(in the rows, 128 means zero)
Known rows, with every step that occurs:
degab > zoka > suda: [ 95 114 158 123 135 137 139 117 118 144 156  87 114 133  81 166 154 157
 176 139 102 134 105 133 175 100 177  92 115 113 119  83  92 133 149 146
 151 145 138 106  87]
pimad > zoka > lubura > zatig: [152 135 130 128 101 167 102  93 155  98 116 148 168 130  94 134  89 127
  86 151 118 137 138  88 138 172 113 152 123 157 125 223 117 192 142  88
  80 149 132 132  97]
rosek > zoka > suda: [ 89 114 144 100 175 130 109 151 100 127 108  92  89 100 114 106 129 144
 143 166  94 146 126 113 168 109 163  84 150 132  96 123  99  90 155 132
 142 128 118  89  86]
zatig > lubura > zoka > niro > tolego: [160  48 142 134  59 147 150  90 110 155  80 158 198 145 142 130 163 104
 162 163 116 155 169 120 116 181 127 175 105  88 183  72 168 149 162  95
 127 163 123 120 195]
loni > suda > zoka: [129 116 145  99 195 114 131  94 175 115  99 135 139 105 118 141  86 147
 149 152 132  74  90 155 157 135 167 118 168 103 107 117  71 128 125 171
 157 137 143 105 120]
tinure > zoka > suda > loni: [120 105 199  80 154 100  65 113  69 152 111  80 123 152  83 116 118  86
 194 126  74 164 125 160 140  92 143 130 137 121 119 124  95 100 137 175
 170 114 199 103 130]
loni > suda > zoka > tinure: [137 158  92 138 170  97 133  99 163  82 106 154 136 123 128 133 104 144
 154 181 117 105 119 141 165 131 158  56 148 109  85 124  83 163 106 177
 148 125 168 139  93]
lubura > zoka > rosek: [165 159 164 143 113 118 132 182 148 150 109 112 116 108 127 144 166 125
 105 102 126 151 128 104  72 131  97 170  92 105 144  73 133 151 119 141
 125 131 158 138  94]
tolego > niro > zoka > lubura > zatig: [182 192  99 198 134 114 130  91 158 127 128 129 179 125 100 121 131 103
  97  89 134 136 142 113 100 209 160 189 108 173 180 190 132 145 146 101
 130 131  91 102 136]
loni > suda: [147 114 142 116 140 142 124 128 144  85 129 122 117 127 126 116 105 164
 158 179 114  99 106 118 139 112 159 141 145 112 132 105  81 133 114 165
 142 116 172 110 115]
zatig > lubura > zoka: [173 129 167 131 126 142  85 110 170 136  91 139 172 146 134 139 138  72
 136 128 115 111 164 111 122 164 129 139 108 115 156  87 140 148 132 122
 126 163 104 131 127]
kure > tinure > zoka > niro > tolego: [114  58 158  87  59 119 151 143  26 135 127 139 165 142  79 116 139 121
 115 137 124 179 161 145 127  89  81 118 114 132 156 144 155 158 142 108
  93 162 158 156 172]
lubura > zatig: [125 136 136 130 117 138 105 137 145 108  78 146 134 135 111 129  96 143
 137 162 109  84 132 107  98 133 152 174  95 135 136 161 116 126 126 112
  99 163 134 107 133]
pimad > zoka > niro: [101  57 138  96  79 167 180 120  81 128 143 162 185  92 115 132 114 134
  81 151 122 157 148 110 132 113 100 124 122 145  97 159 119 153 114 123
 133 105 140 136 161]
tinure > kure: [155 121 179 127 138 153 104 146 137 101 138 119 121 156 107 115 117 129
 112 138 113 103 106 151 153 131 105 148 122 143 125 127 132 147 102 108
 121 124 166 104 150]
kure > tinure: [115 138 160 122 111 133 122 174 102  94 138 124 143 149 123 131 110 137
  84 157 132 123 156 126 130 112 119  75 124 159 114 133 127 145  87 134
 108 145 130 157 108]
dulak > zoka > roris: [116 122 101 111 152 114  80 112 171 115 134 137  82 121 160 156  70 141
 184 128 119  90  88 139  84 143 118 134 149 159 128 117 118  88 108 127
  92  67  81 158  95]
tinure > zoka: [130 113 162  82 134 124  94 129 120 128 125 130 126 124  95 122 124  92
 120 101 106 120 131 136 129  94  89 144 112 130 127 141 116 139 133 135
 115 138 137 142 134]
kure > tinure > zoka: [124 135 184  85 121 115  85 161  83 121 141 119 140 147  72 124 118  92
  83 103 127 134 157 141 138  76  85  81 119 157 129 160 128 160 112 133
  90 156 135 170 108]
pemiv > rosek: [120 107 137 107 113 165 137 135 128 133 133 139  85 136 206 134 146 158
 144 160 153  89  90 127 116 103 138 133 125 130 112 129 161 115 109 105
 103 131 111 112 169]
lubura > zoka > dulak: [163 122 196 145 148 103 111 126 149 164  68  90 151  94 152 142 135 105
 130 102 119 106 118 131  82 140  85 167 100 146 161  85 110 117 128 145
 118 111 164 121 103]
tolego > niro: [128 155 112 127 120 125 157 147 138 105 159 143 174 114 123 111 114 127
 132 119 110 129 141 120 113 126 169 184 130 162 113 104 118 123 138 127
 141  89 103 109 157]
dulak > zoka > niro: [ 74  88 126 139 103 123 158 146 138 149 130 131 126  93 156 141 118 157
 105 165 124 126 133  84 131 137 128 139 123 179 138 117 114 110 130 105
 142 102 108 134 156]
kure > tinure > zoka > roris > vutel: [116 143 123  51 136 125 102 106  72 106 155 123 110 183  76 101  58  91
 119  81 124 132 145 180  89  74  64  87 173 106 159 154 157 167  89 114
  38  99  70 243 100]
zatig > lubura: [125 118 139 114 120 164  96 114 150 109 114 150 177 170 146 130 102 107
 139 165 134  83 176 115 144 142 165 138 137 134 129 110 157 126 109 121
 121 160 103 122 152]
degab > zoka: [126 131 136 122 127 124 125 126 170 133 152 116 127 140  95 167 135 150
 138 115 124 114 108 127 159 115 159 110 101  98 121 116  93 139 156 128
 135 147 124 146 105]
lubura > zoka > pimad > sorav: [174 162  98 173  70 134 145 156 175  83 150 154 121  99 148 146 170  73
 120  74 119 119 161 122 123 165  55 112  79  61  99  93 107 133 103 153
 169 125 126 105 117]
tolego > niro > zoka: [167 159 114 145 168 108 155 126 127 150 145 132 165  95 130 114 139 104
 114  74 134 124 125 150 100 165 150 158 121 146 140 132 130  97 118 150
 171 101  84 108 153]
pemiv > rosek > zoka: [110 124 124  85 156 138 106 155 140 147 119 128  57 112 193 113 147 149
 124 148 155 115  85 103 141  95 157 100 149 115 101 169 150  85 160  89
 104 137  95 112 143]
rosek > zoka > suda > loni: [109 121 162  96 186  95  71 145  98 139  94  76 100 132 118  99 103 140
 178 163  86 174 123 126 155 124 193  91 163 109  93 139  86  61 161 156
 189 107 168  86  99]
dulak > zoka > niro > tolego: [ 92  56 106 121  87 121 174 129 127 149 109 137 125 102 174 129 127 185
 159 181 122 140 114 106 132 163 127 178 126 139 152 102 142 102 164  91
 135 121 111 127 175]
kure > tinure > zoka > niro: [ 91  88 172 103  77 119 139 156  39 136 151 132 171 141  59 130 129  92
  59 118 131 171 176 128 129  59  80  82 109 174 143 157 134 168 109 125
 102 140 152 168 157]
degab > zoka > niro > tolego: [112  53 109 124  62 123 191 108 114 147 137 137 154 138 103 163 160 183
 167 146 124 158 115 132 150 128 154 150  98  74 152 102 129 140 186 101
 136 150 142 131 175]
zoka > rosek > pemiv: [ 92 143  80 196  97 169 172 146 136 139 135 144 126 133 124 118 154 156
  95 119 143 136 141 111  98  89 111 185 132 132 122  81 151 140 133 137
 123 149 146 130 129]
pimad > sorav: [143 127 101 137  87 141 133 164 154  50 140 159 129 109 157 119 130  98
 125 135 124  74 147 101 152 119  95 157 131 103  83 117 129 108  97 125
 165 152 122  80 141]
zoka > suda: [ 97  99 154 118 131 156 136 132  91 113 124 108 118 119 127 124 128 149
 164 178  91 123 133 132 145 115 146 121 132 140 105  78 112 114  99 150
 149 121 138  92 118]
rosek > zoka: [113 134 129  97 165 116  95 160 151 116 107 124  99 100 129 111 114 141
 106 140 114 127 131 107 150 124 143 106 141 122 100 153 100 102 159 120
 126 134 106 128 112]

Rows:
[105 142 107 165 110 152 137 127 112 161 138 136 125 130  78 112 166 103
  93  70 138 151 140 120 103  52  76 190 130 131 136 107 149 156 158 138
 104 161 152 144 128]  tinure > zoka > rosek > pemiv
[118  36 116 103 124 117 197  73 117 127  83 153 163 101 128 132 106 176
 182 186 131 118 104 160 142 148 161 150 161  75 138 102 102 129 152 143
 156 141 161  94 188]  loni > suda > zoka > niro > tolego
[ 87 162 107 139 134 133 129 144 181 142 153 131  90 119 173 149 105 162
 131 126 135 113 131 121 126 169 129  91 109 155 112 118 107 100 123 146
 131  90 101 160 102]  dulak > zoka > pimad
[171 195  46 188 111 122 180 143 138 101 197 168 161  93 152 119 158  68
 119  36 159 115 163 149 114 171 117 131 111 108 101 126 140  84  96 174
 208  99  89  82 151]  tolego > niro > zoka > pimad > sorav
[164 166 123 164 119 135 106 152 128  67 144 137 124 178 120 107 134 126
 116 163 102 131 132 140 166 124  98  95 100 149 100 139 144 180  79 116
 107 111 190 138 129]  zoka > tinure > kure
[128 150 161  91 118 120 101 177  99 148 130 119 113 133  88 128 139 111
 104  91 141 138 142 121  97  73 101 175 113 131 133 124 151 140 126 140
 107 148 171 147 119]  tinure > zoka > rosek
[ 99  66 134 120 139 119 182  88 128 130 110 147 169  96 106 149 101 149
 124 162 137 111 112 141 145 118 159 118 159 116 123 116  75 138 121 162
 166 123 156 106 166]  loni > suda > zoka > niro
[156 167  51 109 178 115 176  70 122 137 157 138 133 131 132  88  83 109
 152  50 131 117 113 190  60 159 131 167 176  96 170 125 158 106  94 129
 113  47  12 178 140]  tolego > niro > zoka > roris > vutel
[175 145 137 127 126 153 108 139 107  81 160 152 147 146 103 101 123 109
  97 149 104 155 119 144 175 120  71  73 117 148  68 186 145 200  88 120
 101 110 190 145 102]  pimad > zoka > tinure > kure
[104 163 156 106 101 132 106 157  78 125 172 131 133 165  78 143 116  95
  81  82 141 154 180 162 123  94  81  38  96 149 118 160 121 155  98 161
  95 132 151 189 104]  kure > tinure > zoka > pimad
[102 117 206  92 134 128  95 150  30 130 145  89 127 143  55 121 132  93
 124 132 101 155 151 143 156  60 104  60 130 169 127 126 124 150 104 148
 110 151 154 135  88]  kure > tinure > zoka > suda
[128 156 110 141 125 145  81 127 159 126 100 116  67 144 160 122 137 154
 107 163 159 129  97  68 140 138 166 129 134 139 143 234 147 140 186  41
  59 169  98 108 126]  pemiv > rosek > zoka > lubura > zatig
[104  39 105 118  52 142 192 122  86 121 106 154 157 120 152 121 135 176
 153 188 111 146 143 129 116 142 124 184 114 107 141  96 145 122 135 105
 132 132 139 114 208]  zoka > niro > tolego
[153 168 113 138 155 129  91 170 118 113 143 125  51 164 170  92 167 134
 119 159 143 143  81 121 176  86 126  47 127 135  90 189 179 147 129  72
  77 128 161 121 130]  pemiv > rosek > zoka > tinure > kure
[120 168 116 171 120 121  80 118 211 112 104 117 110 133 135 144  97 152
 109 165 125 107 121  59 141 193 143 170 123 191 166 183 110 152 161  71
  94 145 101 134  93]  dulak > zoka > lubura > zatig
[154 152 132 145 155 119 139 164 118 161 118 115 112 119 142 134 153 136
  93  93 170 118 124 143  80 148 115 143 108 117 146 118 162 102  84 159
 152 140 145 134 112]  niro > zoka > rosek
[122 166 140 129 114 119 139 172 152 150 161 107 114 150  93 174 156 170
 123 101 156 134 119 106 122  92 162 142 105  99 129  95 135 143 147 132
 125 154 161 148  86]  degab > zoka > rosek
[128 163  73 163  75 136 154 145 178  82 201 153 121 140 118 178 158 115
 137  69 149 105 147 124 174 122 120  88  89  58  85 114 106 124 130 147
 169 146 129 119 105]  degab > zoka > pimad > sorav
[104 138  90 184 170 142 175  95 168 146 112 142 131 108 103 131 127 159
 123 116 162 108 101 137 127  91 150 158 184 102 117  87 106 151 155 172
 152 159 165 108 109]  loni > suda > zoka > rosek > pemiv
[166 191 106 154 157 101 170 170 110 170 154 126 152 106 128 116 153 120
 100  59 170 142 131 132  65 139 158 188 122 143 147 113 167  98 112 153
 161 106 122 114 129]  tolego > niro > zoka > rosek
[119 169  70 125 137 117 110 166 126 115 127 144  59 131 205 106 160 153
 128 175 140 146 108  98 153  91 144  42 125 121  75 176 163 124 139  91
  85 129 117 146 118]  pemiv > rosek > zoka > tinure
[173 175 103 180 138 114 152  87 159 123 170 121 174 114 131 119 147 104
  90  88 143 157 141 129 131 206 132 157 137 173 158 144 130 143 126 121
 163  88  75 122 138]  tolego > niro > zoka > lubura
[130 153 174 122  95 123  78 126 108  93 166 105 150 168  72 130 124  87
  52 119 135 165 171 117 167 119  64  83 134 185 150 174 128 199 118 107
  86 147 137 189  95]  kure > tinure > zoka > lubura
[160 145 148 142 187  84 131 112  79 169 135  87 163 119 120 103 134 104
 192  95 102 173 118 176 111 161 205 143 146 138 133 110 113  64 125 187
 235  78 148  70 142]  tolego > niro > zoka > suda > loni
[165 166  85 170 147 104 131 123 128 110 116 143 127 123 160 121 155 116
 107 135 120 127 140 150 126 171 101  58  88 126 117 145 140 128  68 157
 145 122 131 161 104]  niro > zoka > tinure
[151 115 168 144 192 103 120 104 121 174  74  89 147  99 178 131 118 118
 119  92 159  72 110 166  91 156 105 141 120 160 162 126 139  66  89 164
 145 124 142 114 119]  niro > zoka > dulak
[101  45  96  89  92 140 173 131  78 164 107 143  84 112 197 109 168 188
 157 181 157 155  93 112 132 105 156 136 143  91 132 149 179  88 192  65
 103 144 113  99 207]  pemiv > rosek > zoka > niro > tolego
[167 150 124 187 138 133 100  83 163 125  90 121 136 140 116 139 125 118
  86 122 135 108 131 120 115 215 118 147  98 145 180 202 126 142 119 107
 122 163 110 124 113]  niro > zoka > lubura > zatig
[177 149  85 133 165 104 128  92 121 125 157 155 156 115 125 130 101  90
 171  52 131 118 108 197  49 156 143 154 136 145 145 127 136  83  89 159
 128  53  76 125 138]  tolego > niro > zoka > roris
[116  39 137  84  70 124 161 110  62 146 112 149 153 123 100 115 144 124
 151 136 105 159 140 143 119 109  91 183 108 110 155 121 143 134 160 108
 114 146 156 130 204]  tinure > zoka > niro > tolego
[111 141 134  99 108 136 112 125 119 134 154 140 117 142  97 138 123 102
 117  80 120 135 154 160 120 115  87 102  91 122 121 135 106 135 118 160
 115 111 141 160 132]  tinure > zoka > pimad
[105 131  65  52 173 142 128 101 126 139 133 126  19 148 192  94  90 156
 162 124 154 110  76 144  99  91 137 103 202  67 128 163 180  96 137  67
  47  83  23 179 133]  pemiv > rosek > zoka > roris > vutel
[ 98 127 169 119 176  92  83 135 132 155 113  76  96 130 159 126 101 151
 201 169  91 141 101 119 149 149 183 122 155 151 119 102  93  69 141 155
 194  91 160 101 100]  dulak > zoka > suda > loni
[110 120 157  97 180 119 100 141 120 176  85  87  80 109 217 119 130 149
 137 130 183  89  76 114 117  80 154 124 157 154 124 157 158  63 159 102
  82 130 130  95 128]  pemiv > rosek > zoka > dulak
[108 167  64 160  99 133 134 169 195  85 173 152  93 104 187 141 126 116
 130 104 146  87 149  97 154 157  97 111 120 121  87 117 117  86 111 140
 175 119  97 112 108]  dulak > zoka > pimad > sorav
[149 111 186 135 129 161  98 101 115 151  94 111 160 141 119 134 151  76
 174 154  91 128 160 119 144 152 145 118 123 125 151  55 138 141 129 140
 145 155 116  91 102]  zatig > lubura > zoka > suda
[134 125 133 137 167 122 123  58 199  88 117 123 146 126 120 148  90 146
 117 163 137 109 107 133 180 179 146 115 184 130 129 138  72 170 132 144
 151 129 140 121 109]  loni > suda > zoka > lubura
[119 137 112 128 128 144 102 125 163 123 143 110  66 134 193 122 154 153
  97 160 162 146 101  82 171 135 141  95 162 141 121 186 146 131 167  59
  95 131  91 128 134]  pemiv > rosek > zoka > lubura
[134  81 157 150  71 128 174 134 118 148 110 137 155  91 121 144 166 111
  97 129  97 167 142 111 106 142  87 145  80 124 150  91 101 156 126 122
 144 105 137 132 168]  lubura > zoka > niro
[ 76 147  81 187 151 142 178 105 165 165 108 158 140 109 123 147 138 141
  91  91 160 113 131 147 113 109 113 157 160 117 100  94 141 141 146 141
 140 164 116 128 128]  suda > zoka > rosek > pemiv
[ 80 162  78 202 131 144 152 152 178 166 139 131  92 108 153 128 147 167
 101 116 149 128 117  82 114 109 113 181 147 162 134  83 144 122 164 122
 126 143 112 143  99]  dulak > zoka > rosek > pemiv
[167 118 204 125 147 123  66  98 119 160  83  92 169 175 126 127 132  66
 210 149  84 159 158 132 133 165 181 127 132 104 150  72 124 113 135 161
 185 136 171  88 119]  zatig > lubura > zoka > suda > loni
[116 139  77  85 142 130 145  74 162 120 161 122  93 177  96 146  79 157
 172  86 123 111  97 164 116 111 139 118 154  48 148 111 125 147 130 109
  76  95  52 216  98]  degab > zoka > roris > vutel
